Each row comes from the steps of one walk. Every step used is in the known rows, and no mark comes twice. Write the walk behind each row, first mark first.
In the rows, 128 means zero.
Known rows
garinu pusoke: [ 96 136 158 140  88 126 106 145 159 122 119 106 104 158 173 162 110 121
 211 170 177 125]
vopu tebap gasif: [113 106 146 172  93 107 150 184 126 152  89 107 115 157 135 155 117 127
 172 162 153 110]
zitav pusoke zeze tebap gasif: [116 107 133 182 118  99 124 140 121 127 119 103 106 186 162 159 107  99
 140 155 124 123]
gasif pusoke zitav: [107 192 147 146  95 111  98 135 169 124 134  79  89 130 151 158  87 112
 169 163 143 126]
tebap gasif pusoke zeze vilo: [103 147 157 142 124 153 114 167 176 152 117 110 110 176 159 208 116 109
 154 107 114 132]
gasif tebap: [106 140 137 132  85 133 136 185 156 112 150  99 107 164 183 167 101  91
 200 184 138 115]
zeze pusoke vopu tebap: [117 122 137 160  88 110 145 151  96 145  55  59 132 163 159 115  99  95
 190 180 160 117]
zitav pusoke: [115 137 143 165  99  85 109 155 155 126 120  66  92 143 168 170 101  98
 192 176 150 113]
vilo zeze tebap gasif: [115  95 139 185  99 115 149 134  99 125 127 109  95 183 187 157 107 103
 187 172 137 127]
vopu tebap gasif pusoke: [ 98 133 143 178  92 118 140 199 143 157 115  99 118 141 129 163 102 125
 166 128 148 113]
tebap gasif pusoke: [ 98 143 149 172  99 142 124 179 167 139 120 103 108 147 146 179 106 124
 175 138 136 122]
zitav pusoke vopu tebap: [111 124 139 162  95  74 136 171 112 145  57  51 119 154 120 126  97  92
 159 164 149 106]
tebap gasif: [112 117 151 166 102 132 135 166 151 136  93 111 105 163 151 168 119 126
 184 174 142 118]
zitav pusoke zeze: [115 136 152 148 108  81  99 143 162 123 124  75 108 169 158 174 101  82
 159 171 132 119]
vopu tebap gasif pusoke zeze: [ 99 134 154 159  99 115 130 190 149 154 116 109 134 165 119 165 100 111
 133 122 128 119]
zitav pusoke gasif: [108 118 153 165  92  78 111 148 136 123 117  42  92 142 137 196 107 102
 178 160 146 116]
zeze tebap gasif pusoke: [103 131 127 180 100 142 140 164 137 136 134 112  99 161 181 159  97 124
 174 137 135 126]
zitav pusoke garinu tebap: [ 98 119 139 181  98 102 106 142 152 121 122 103  87 143 139 146 127  97
 193 151 159 112]
vopu tebap gasif pusoke garinu: [ 97 117 137 185  94 120 129 176 129 153  91  81 129 133 110 143 106 117
 159 111 137 118]
pusoke zeze tebap: [121 126 136 135  99 105 126 123 139 125 127 108 104 198 207 150  97  94
 169 177 130 127]

Write each row's walk
[ 98 144 158 155 107 139 115 169 174 137 118 112 122 172 138 183 104 109
 144 133 118 128]  tebap gasif pusoke zeze
[120 140 156 112 115 121 111 138 172 141 108  96 101 186 191 195 120  92
 180 154 130 128]  pusoke zeze vilo
[ 99 121 144 155  87  97 121 182 128 106 154  48 102 149 138 196 105  85
 177 157 133 114]  zitav pusoke gasif tebap
[ 94 141 151 164 104 154 136 178 149 141  59  88 123 166 118 148 101 118
 156 134 127 121]  tebap gasif pusoke vopu
[ 89 102 158 161  94 132 144 176 105 148  36 109 138 176  98 124 120 134
 165 142 168 118]  garinu pusoke vopu tebap gasif
[ 84 140 161 160 104 158 123 181 186 137 143 162 106 181 130 177 122 118
 153 122 137 121]  garinu tebap gasif pusoke zeze
[ 94  97 142 204 108 124 119 156 139 127 104 118  95 147 111 147 141 116
 176 137 153 112]  zitav pusoke garinu tebap gasif
[100 119 119 191 103 143 128 138 123 132 112  92 109 153 159 138 100 116
 169 118 125 129]  zeze tebap gasif pusoke garinu
[111  94 152 193  97 114 157 153  65 144  57  70 138 176 130 126 107  89
 174 169 148 122]  vilo zeze pusoke vopu tebap gasif
[106 167 154 116 114 132 103 151 188 144 136  91 105 170 187 204 104  89
 169 118 121 132]  gasif pusoke zeze vilo
[126 164 143 163  97 109 104 102 130 117 119  74  95 140 181 143 102 107
 197 204 160 130]  zeze pusoke zitav
[ 95 129 142 180 102 145 113 157 155 137  97  83 118 139 127 159 109 116
 170 120 128 127]  tebap gasif pusoke garinu
[107 153 133 140  98 118 118 137 158 128 156  98 105 182 200 156  83  92
 162 142 123 130]  gasif pusoke zeze tebap
[ 97 120 139 182 101 139 151 147  98 131  92  87 114 186 154 138  91  95
 160 137 119 130]  vilo zeze tebap gasif pusoke vopu
[100 123 137 191  97 128 140 149 115 128 153  98  99 167 181 167  93 101
 180 139 129 129]  vilo zeze tebap gasif pusoke
[ 85 144 142 161  88 140 110 153 178 128 138 111  94 142 149 148 116 109
 194 123 152 120]  gasif pusoke garinu tebap
[113 104 141 184  99 130 157 166  86 151  37  78 139 169 129 118 113 113
 172 165 153 118]  zeze pusoke vopu tebap gasif
[ 95  98 148 182 100 150 133 154 146 133  95 142  99 162 125 144 145 128
 185 147 153 118]  pusoke garinu tebap gasif
[100 148 140 157  92 123 101 140 165 128 112  63 111 136 157 153  97 100
 185 131 133 126]  gasif pusoke garinu
[ 80 136 154 168  99 174 145 188 160 142  81 136 106 172 107 146 124 127
 165 125 146 116]  garinu tebap gasif pusoke vopu
[111 122 135 174 103  85  98 132 140 122  97  47 103 135 149 150 107  90
 182 161 142 118]  zitav pusoke garinu
